Each row was made from one path, in order. Every step used is in the known rows, and no mark comes twice. Write each row's path.
Known rows
zevagu-zedi: [-1  1 -1 -9 -2 -5  2  0  1  0 -1 -1 -2  2  2  0 -1  0 -2  5  4  4 -1  0
 -2 -1  0 -2  1  0 -2  4 -2 -3 -5  1 -6 -3 -3  0  2 -4]
laset-musub-zedi-zavonet: [-4 -1  0 -9 -1 -6  0  1  8  1 -1 -3  2  6  0 -1 -5  0 -1 -9  6  1  3 -3
  0  6 -4  0  2  2  6  0  8  6 -3 -3 -1  0 -5  2  4 -8]
todiv-sorime-musub-laset: [  0   0  -5   8   0  -2   3   4   7  -2  -6   0   0   2  14   0   3  -3
  -4  -7   7  -5  -1 -10  -3   0  -7  -2  -3   3  -2  -1  12   5  -6   1
   5   4  -2 -11  -5 -11]
voza-zavonet-zedi: [ 1  0 -1  1 -4 -1  1 -3  1  1  9  0  0 -1  0  0  0 -2  0 10 -4 -3 -5 -5
 -2 -2 -7  0  2  7 -2 -2 -7  3 -4  0 -7  0 -1 -8  2  1]
voza-zavonet-zedi-lipa: [ 6  1 -6 -2 -8 -3 -5 -2  8  2  3  0  0 -1 -3  2  4  0  0  3 -2 -2 -4 -9
 -1 -4 -4 -1 -1  2 -1 -1 -1  1 -9 -2 -4 -3 -3 -4  1  4]
todiv-zedi-lipa-sorime-musub-laset: [  7   1  -8   6   4  -1 -10   3   8   0 -14  -1   0   7  21   3  12  -4
  -4 -14   7   4   8 -10  -4  -3 -10  -5  -9  -3   3  -2  23  -1  -5   3
   2  -4  -9  -6  -7  -5]
laset-musub: [ -2   0   1  -4   2   3  -1   1   5  -1   5   1   1   4  -3   0  -4   1
  -1 -10   2  -2   2  -6   0  -2   4  -1   3  -2   3   2   3   3  -2  -3
  -2  -1   0   2   2   1]
voza-zavonet-sorime-todiv-zedi-zevagu: [  6   1  -4  16   0  -5  -2  -3   1   8  -1   5   4   4  11   0  14  -4
  -1   2   3  -2   1 -11   1  -6 -10  -2  -7   7  -2   3  -5   0   0   2
  -4  -4  -7  -8   1 -11]
laset-musub-zedi-todiv-sorime: [ -1  -1  -4  -3  -3  -7   2   0  17   1   5  -2   1   8  -7   0   2  -3
  -3   0  10   6   0 -13  -1   6  -6  -1   8  -2   1   3  12   1 -12  -8
  -2   1  -3  -6   4 -10]
sorime-todiv-zedi: [  0   0   1   5   2  -3  -5  -3  -7   5 -10   4   3   4   7   1   4  -3
   0 -15   5   7   0  -3  -1  -1  -4  -2  -5   0  -3   2  -2  -1  -2   4
  -3  -3  -4   1  -3  -8]
lipa-sorime-zavonet-voza: [ -7  -1  -4  15  -2   0   1  -3   2  -1   6   2   1   1  13   1  -1  -8
  -1   8   2   4  -1   1   4   1 -11   0  -3   0   0   2   5   7  -1  10
   4   2   0  -2   3  10]
musub-zedi-lipa-sorime-zavonet: [  3   1  -6   7  -2  -4  -5  -2   7   3  -2   0   3   5   6   4   5  -5
  -2   0   6   8   1  -3   1   4 -11   0  -3  -4   3  -3  19   1  -5   2
   3   0  -2  -3   2  11]
lipa-sorime-musub: [ 2 -1 -7  8  5  0  2  1  2  0 -1  3  0  7 11  1  6 -2 -2  2  3  0  3 -3
 -1  0 -3 -2 -1  0  0  2  7  2 -4  3 -1  2 -1 -4 -3  2]
voza-zavonet-zedi-todiv-sorime-musub: [  4  -3  -9  10  -8  -5   2   0  14   4   9   1  -1   3   5   0  10  -4
  -2  15   5  -1  -5 -16  -3   0  -9   0   1   9  -8   1  -6   6 -16   2
  -3   2  -5 -14   0  -8]
zevagu-zedi-todiv-sorime-zavonet-voza: [ -8   0  -5   6 -10  -9   3  -2  12   3   6  -1   0   0   5  -2   3  -7
  -1  15  12  12  -7  -9   2   1 -13   0   0   1  -7   7   3   4 -12   9
   3   0  -5  -7   5  -4]
musub-zedi: [ 1  1 -1  1 -3 -5  1 -2 -1 -1 -2 -2  2  3  0  1 -1 -3 -2  7  2  1  0  1
 -1  5 -5  1  1 -1  4 -2  3 -1 -5 -4 -1  1 -3 -3  2 -3]
zevagu-zedi-todiv-sorime: [ -2   0  -5  -5  -7  -8   3   1  13   3   1  -2  -3   3  -4  -1   7  -2
  -2   7   8  13  -3  -6  -1   2  -5  -2   5  -1  -7   8   3  -4 -11   2
  -4  -2  -4  -8   2 -14]
voza-zavonet-sorime-todiv: [  4   1  -1   7   1  -4   3  -5   1   4   5   4   4   1   0  -1   0  -4
  -1   7   1  -3  -5  -6   1  -2  -5   0  -4   6  -7   6 -15   5  -3   0
  -5   2  -1 -10   4 -10]
zedi-todiv: [ 3 -2 -3  1 -2 -2 -3  1  5  2  4 -2 -1 -1 -3  0  5 -2  0  7  2  5  1 -3
  1  1  1  0  1 -1 -3  2 -2 -4 -3  3 -2 -1 -3 -1  1  0]
musub-sorime-zavonet: [-4  1  0  3  2  5 -1 -2  5  1  2  1  1  0 -2 -2  1 -3 -1  3  6  0 -4 -1
  1  5 -6  2 -5  2 -4 -2  9  7  3  3  3 -1 -2 -8  0  8]
todiv-zedi-lipa-sorime-zavonet: [ -1   1  -3   7   2   2  -9  -1   9   6  -5   2   2   3  11   2  12  -4
   0 -10   5  13   2  -6   1  -2 -12  -1  -7  -3   1  -2  19   1   0   5
   4  -6  -3  -1  -2   9]
zedi-musub: [ 2  0 -5 -2 -2  0  2  1 -3 -1  5 -2  1  0  5  2  5  0  0 -4  3 -1 -2  2
 -2 -1  3 -1  0  3 -1  2  9 -2  0  1 -1  1 -1  3 -2 -2]
zevagu-zedi-musub-sorime: [  0   3  -8 -15  -2  -2   3   0   1  -2  -1  -4  -1   4   0   1   5  -1
  -4   2  10   2   0  -1  -4   3   0  -2   1   0  -6   7  15  -2  -2   0
  -7  -4  -7  -8  -1  -6]
zedi-todiv-sorime-befi: [  2  -1  -7   5  -4  -2   5   2   5   5   0   1   0   0  -6  -4  12  -5
  -1  -4   7   6   0 -10  -2   4 -10   0   5   1  -3   5   8   1  -6   4
   0  -2  -4  -8  -2 -10]
laset-musub-sorime-zavonet: [-5  1  1 -5  5  8 -2 -1 10 -1  6  2  2  3 -2 -3 -3 -2 -2  0  9 -2 -1 -8
  0  3 -2  1 -3  0 -2  0 12 11  3  0  2 -1 -1 -4  2  9]
sorime-lipa: [ 3  1 -2  6  0  3 -3  0 -7  1  3  2  1 -2  3  1 -3 -3  0  3  2  5 -2  0
  0 -3  0  1  0 -4  3  0 -4  2 -2 -1  2  1 -1  3  1 -5]
lipa-sorime-todiv-zedi-zevagu: [  4   0  -7  15   3  -6  -4  -1  -2   6 -10   4   0   9  16   3  15  -2
  -2 -18   5   8   6  -4   0  -1  -7  -2  -1  -3   1   3  11  -6   1   7
  -3  -4  -3   2  -4  -4]
zavonet-zedi-lipa: [ 5  1 -5 -2 -7 -4 -8 -2  1 -1 -1 -2 -1  1  0  1  4 -1 -1 -2 -1  0 -1 -6
  1 -2 -3 -1 -1 -2  3 -2  1 -4 -9 -1 -1 -2 -2  1 -1  5]
musub-sorime-zavonet-voza: [-8  2 -2  8 -3  3  1 -5  4 -2  2  0  4 -1  3 -2 -3 -6 -1 12  7  0 -4 -2
  3  4 -9  2 -6  1 -2  1  8  9 -1  5  6 -1 -5 -8  2 12]
laset-musub-zedi: [-1  1  0 -5  0 -2 -1 -1  4 -1  4  0  2  7 -3  0 -6 -2 -3 -4  5 -1  2 -6
 -1  4  0 -1  2 -2  7  0  7  2 -5 -7 -3  0 -3  0  5 -1]
musub-sorime-todiv: [ 3  1 -3  2  3 -2 -1 -4 -3  1 -7  2  2  4 -6 -1  0 -1 -3 -6  7  1 -1 -2
  0  4 -1  0 -3 -3 -7  6  3  0  0  1 -3 -1 -3 -6 -3 -1]
zedi-musub-laset: [  4   1  -4  -2  -2   2   0   3  -1  -4   1  -5  -1  -2  14   2   2  -2
  -3 -12   3  -4  -1  -2  -4   0   0  -2  -3   3   1   0  16  -2   3   1
  -1   2  -1  -3  -3  -6]
befi-sorime-musub: [  2   0  -4   6   5   0   3   1   4   0  -1   0   1   6   7  -1   1  -4
  -2  -5   2  -9   5  -7  -1   1   2  -2  -2   0  -3   2   3   1 -10   4
   1   5  -3   0  -3  -7]
befi-sorime-lipa: [  4   2  -3   7   1   4   0   0  -5  -1   4   0   0   2   2   0  -6  -6
  -1  -6   1   1   2  -2   1   0   1  -1   1  -5   1   4   0  -1  -4   3
   0   5  -1   4   1 -10]
laset-musub-sorime: [-3  1 -1 -9  4  5 -2  0  7 -3  0  0  0  7 -7 -2 -4  0 -2 -4  7 -3  3 -6
  0  3  1 -1  2 -3 -1  3 11  4  0 -5 -2 -3 -3 -5  1  1]
befi-sorime-zavonet-zedi: [-1  1  0  7 -2  1 -2 -4  0 -1  9 -1  1  1 14 -1 -2 -9 -2 -2 -3 -5 -2 -5
  1  2 -7 -1 -1  3 -1 -3  1  1 -7  9 -1  6  1 -1  0  5]

Write each row's path
[ -4  -1  -6   8  -6 -12   6  -1   2   0  -6  -4   5   4  16  -1  -1  -4
  -1   9   9  -3   3  -4   0   5 -10   1  -5   5   6  -1   3   9 -12   4
   6   1 -11  -1   2  -6]
sorime-musub-zedi-zavonet-voza
[  2   0  -7   3   3   3   5   1  -6   2  -2   3   2   4   5   0   8  -5
  -3 -11   1   1   4  -1  -2   3  -9  -1   4  -2   1   5   8   1   1   6
  -3  -3   0  -4  -3   1]
lipa-sorime-befi
[  0   1  -4   0  -2   4  -9  -2   8   1  13  -1   0   3   1  -2   1  -6
  -3   7   7   0  -3 -12   1   5  -7   0   0   1  -4   2   5   6  -7   3
  -3  -2  -6  -8   3  11]
laset-musub-sorime-zavonet-zedi-todiv
[-6  0  0 11 -5  0  1 -3  2  0  5  2  4 -4  8 -1 -4 -6  1 10  3  0 -5 -2
  4  0 -6  1 -5  2  2  0  1  9 -3  8  6  2 -2  1  4  9]
sorime-zavonet-voza
[  4   1  -3   4   0  -6 -12  -3   0   6 -14   2   4   4   2   1   9  -1
   0 -20   5   8   0  -8  -2  -3  -2  -2  -7  -5  -2   2   8  -4  -6   2
  -1  -6  -6   4  -4  -5]
sorime-todiv-zedi-lipa
[ 5  1 -5  6 -5 -8  0  0  2  1 -2 -2  0  4  5  2  7  0 -2  4  3 -2  3 -4
  0  2 -3  1  2 -2  9 -3  9 -4 -2 -2  1 -2 -6  0  1  1]
musub-zedi-zevagu
[  0   1   1   4   1   0   4  -3   5   1   8   1   3  -1  -2  -1   0  -3
   0  14  -1  -5  -2  -4   1  -4  -7   0  -2   7  -3   2 -13   5  -1  -4
  -4   0  -2 -12   5  -5]
voza-zavonet-sorime
[ 4  0 -3  5  2  0 -3  4  1 -3 -4 -1  0  1 16  0  0 -3 -4 -6  3 -8  1 -7
 -4 -2 -2 -2 -7  3  1 -2  8  4 -4  2  2  3 -4 -5 -3 -7]
sorime-musub-laset
[  3  -1  -5  10  -4   0  -5  -2   2   2  12   0  -1   2  13   2   5  -9
  -2   7   1   7  -3  -4   2   3 -12   0   0   3  -3   0  -1   0  -6  11
  -4   1   0  -5   2  14]
lipa-sorime-zavonet-zedi-todiv
[  1   3  -6  -4   2   4   2   0  -5   0  -6   1   3   1  -5  -4   5  -3
  -2  -6   5  -4   3  -4  -3   7  -6   0   0   0  -2   4  11   3   2   3
  -1  -4  -6 -10  -3   0]
musub-sorime-befi
[  2   2  -6   2   2   0  -8   0   8   3 -11   0   1   7   7   4  13  -1
   0 -11   3  13   7  -3   0  -2  -7  -3  -1  -6   1   1  15  -5  -2   0
  -1  -7  -4  -1  -4   0]
todiv-zedi-lipa-sorime
[  2   2  -2  -2   0   2  -4   3  -4  -3  -4  -5   1   1  17   2   7  -5
  -2 -18   5   1   2  -3  -5  -2  -7  -4  -6   3   2  -1  19  -3   4   2
  -2  -2  -5  -5  -5 -11]
todiv-zedi-musub-laset
[ -2   0  -4   2  -2   0   8   1  -3   2  -5   4   2   2  -2  -3   7  -3
  -1 -11   5   1   0  -5  -2   3  -9   0   4   2  -2   4  10   5  -4   2
   2   0  -1  -9  -4  -9]
todiv-sorime-befi
[ -5  -2  -3   4  -5  -3   0  -1  18   4  11   1   2   6  -3  -1   1  -6
  -3   2  12   7  -3 -12   0   6 -10   1   2   1   0   1  11   6 -10  -3
   3   2  -3  -6   6  -2]
laset-musub-zedi-todiv-sorime-zavonet
[  3   2  -2  10   0   4   2  -2  -1   2  13   3   4  -3   1  -1  -1  -6
   0  18   1   0  -4  -5   0  -6  -6   1  -3   3   0   2 -14   7  -1  -4
  -2   2  -2  -9   5 -11]
voza-zavonet-sorime-lipa
[  3   1  -8  -5  -1  -4  -6  -1  12   0  -4  -1   2  12  -2   4   2  -1
  -4 -11   6   7   7  -8   0   4  -5  -2   5  -8   6   3  20  -3  -7  -8
  -2  -3  -4   0   3   6]
laset-musub-zedi-lipa-sorime
[  1   0  -5   5  -6  -2  -4   1   8   2   8   0   1   6  -7   0   0  -7
  -3   2  13  12  -2 -12  -1   3  -7   0   7  -7   3   4   5   3 -12  -8
  -1   2  -4  -4   5 -15]
laset-musub-zedi-todiv-sorime-lipa
[ 2 -1 -5 -8 -4 -5 -3  0  6  3  4 -4 -3  1 -2  0  4 -1 -2  8  5  7 -1 -6
 -2  0  0 -2  2 -2 -6  6 -4 -6 -7  4 -7 -4 -7 -1  4 -7]
zevagu-zedi-todiv
[  3   2  -4   5  -4  -1  -7  -3   5   0   4  -2   1   1  10   0   1  -7
  -1  -6  -1  -3  -1  -9   2   1  -6  -2  -4  -1   0  -3  10  -1 -12   6
   1   4  -1   1   0   9]
befi-sorime-zavonet-zedi-lipa
[  8   1 -12   2  -5  -1  -1  -2   1   3   2   2   1   3   1   1  11  -4
  -2  -6  -1   0   1 -11  -3   0 -14  -2   2   2   0   3   9   1  -8   5
  -7  -4  -4  -9  -1   5]
voza-zavonet-zedi-lipa-sorime-befi
[ -2  -1  -1   3   3  -6   0  -2  -3   6 -14  -1   2   6  10  -1   2  -4
   0 -29   4   6   5  -2   0   4  -8  -2  -4   1  -7   3   5  -1  -4  11
  -3   2  -5   5  -3 -21]
befi-sorime-todiv-zedi-zavonet
[ 1  3 -3  3  1  5 -3 -1 -4 -1  1  1  1  0 -3 -1 -1 -3 -2  5  6  4 -1 -1
  0  1 -2  1  0 -5 -1  3  4  2  2 -2  0  0 -3 -5 -1 -5]
musub-sorime-lipa
[  4   2  -4   2  -7   2  -4   0  -7  -4  10  -3   0  -5  27   2   2  -8
  -4 -10   2  -7  -7  -4  -3   0 -10  -2  -7   7   2  -5  13   4  -2   8
  -1   4   0  -6  -2   6]
sorime-zavonet-zedi-musub-laset
[ -5  -1  -2   9  -4  -9  -2  -3  -6   4 -11  -1   5   2  14  -1   1  -4
   2 -14   6   9   0  -1   2   1 -11  -1  -7   2  -1   4  -1   4  -4  10
   1  -3  -8   4  -1 -12]
sorime-todiv-zedi-zavonet-voza
[  0   1  -2  -4  -2 -13   1  -3  -5   5  -5  -1   2   3  12  -2  -1  -3
  -3  -3   6   3  -1  -1   2  -1  -7  -2  -5   4  -8   7 -12   3  -7   8
  -5  -1  -7  -5   3 -18]
zevagu-zedi-zavonet-sorime-todiv
[  2   1  -8   4  -6  -7   5   0   3   4  -2  -1   3   2  -6  -2  11  -7
  -3  -2  10   6   1  -9  -2   9 -14   1   7   1   0   4  12   1 -11   0
  -1  -2  -7 -12   0 -13]
musub-zedi-todiv-sorime-befi
[  4   0  -4   9  -1  -6  -6  -1  -5   6  -8   3   1   5  10   1  12  -2
   0 -18   4   3   3  -8   0  -3  -3  -2  -6  -2   1   0   5  -5  -1   6
  -1  -4  -6   3  -4  -5]
sorime-todiv-zedi-zevagu
[  6   3  -9   3  -8   5   0  -2  -7  -2  13  -1   1  -2   4   2   3  -6
  -2   9   6   1  -7  -5  -4  -1  -6   1   0   3  -2   2   5   5  -3  -3
  -7   0  -4 -11   0  -4]
voza-zavonet-zedi-musub-sorime-lipa
[  2   1  -6 -12  -4  -4   2   0  -3   0   2  -3  -1   2   6   2   3   0
  -2  -4   6   2  -1   0  -3  -1   3  -3   1   1  -3   6   6  -3  -4   2
  -6  -2  -4   0   0  -7]
zevagu-zedi-musub
[  2   0  -4   3  -7  -8   3  -1  11   2   0  -3  -1   4  -5   0   7  -4
  -3   7   8  10  -2  -5  -1   7 -10   1   5   0  -2   1   7  -2  -9  -4
   1   1  -5  -9   2 -10]
musub-zedi-todiv-sorime
[ 4  0 -7  7  4  0 -1  3  2 -3 -3  0 -1  5 20  1  3 -4 -5 -7  3 -4  4 -5
 -3  0 -6 -3 -4  1  0  0 10  3 -1  5  0  2 -2 -8 -4 -6]
lipa-sorime-musub-laset
[-6 -1 -2  2 -6 -5  4  0  0 -1 -3 -4  2 -2  9 -2 -3 -1  2  1  2  2  1  2
  4  2 -7  1 -2  3  2  2  0  6 -2  7  4  1 -5  2  2 -2]
zedi-zavonet-voza
[  1   2  -2  -2   0  -1 -11   0   6   3 -10   0   2   2   2   1   9   0
   2  -9   3   8   3  -6  -1  -4  -4  -2  -5  -3   1  -1  11  -4  -3  -1
   2  -7  -6   2  -2  -2]
todiv-zedi-lipa
[  1   2  -2   6  -1  -2  -2   1  -7   3   5  -2   2  -3  12  -1   0  -4
   0   7   3   3   0   1   4  -3  -9   1  -4   2   1   2 -11   6   0   2
   3   1  -4  -1   3 -13]
zedi-zavonet-sorime-lipa
[ -8   1  -3  -7  -7 -11   4   0   3   0  -4  -5   0   0   9  -1  -4   0
   0   4   6   5   0   0   2   0  -6  -1  -2   1  -2   5  -2   3  -7   7
  -2  -3  -7   1   4  -9]
zevagu-zedi-zavonet-voza
[  7   2 -13  -2   1  -6  -7   3  11  -1  -9  -2  -2   7  17   3   6  -2
  -6  -9   8   2   4 -11  -4  -4  -5  -5  -5  -4   0   3  18  -3 -10   4
  -2  -3  -7  -6  -3  -5]
zevagu-zedi-lipa-sorime-musub-laset
[  4  -1  -8   6 -10  -2   7  -1   5   5   9   2   0   0  -8  -3  12  -6
  -2   5   3   2  -5 -14  -4   2 -15   0   6   7  -6   5  -1   5 -11   4
  -7  -1  -4 -16   0  -7]
voza-zavonet-zedi-todiv-sorime-befi
[ -5   0  -1  -7   5  -3  -5  -1   5   4 -13   0   3  10   4  -2   1   0
  -2 -27  12   7   4  -5  -1   4  -6  -1  -4   0  -4   5  12   6   2   3
  -3  -6  -8  -1  -2 -11]
laset-musub-sorime-todiv-zedi-zavonet
[ -6  -1  -4  15  -9  -3   2  -2  11   2   8   0   2  -3   5  -1   5  -7
   1  12   9   8  -5  -8   3   3 -11   2  -1   1  -4   3   4   7  -8   8
   7   1  -3  -6   3   2]
zedi-todiv-sorime-zavonet-voza
[  5   3 -11  -4  -5   1   2  -3 -13  -3   1  -2   2   1   4  -2   9  -6
  -4  -9   5  -8   0  -4  -4   6  -9  -1   2   2  -1   3  14   1  -3   4
  -7  -4  -6 -11  -6   3]
zavonet-zedi-musub-sorime-befi
[  3  -1  -3  -3  -2  -4  -5  -1  11   1   8  -3   1   6  -6   0   0  -3
  -3   1   6   3   3 -10   0   4  -2  -1   5  -3   4   2   4  -2  -9  -5
  -5  -2  -6  -1   6  -2]
laset-musub-zedi-todiv
[  6   3  -6   3   3  -2  -3   0  -7  -2 -10  -4   2   5  19   2   3  -9
  -4 -35   5  -2   3  -7  -4   0  -5  -6  -5   2  -5   6  21  -5  -3   8
  -5   3  -6  -1  -7 -20]
befi-sorime-todiv-zedi-musub-laset
[ -1  -1  -4   7  -2  -9   6   0   6   1  -4   0   3   8   7   0   3  -4
  -3   7   9   1   0  -8  -3   5  -9   0   1   3   1  -1   9   5 -14  -6
   5   2  -3 -10  -2  -9]
todiv-sorime-musub-zedi
[ -3   2   0  -2   7   1  -7  -3   1   1  -9   4   4  10   1  -1   1  -3
  -3 -20  10   5   3  -9  -2   2  -3  -2  -2  -3  -3   6   9   4  -1  -2
  -5  -6  -6  -5  -2  -6]
laset-musub-sorime-todiv-zedi
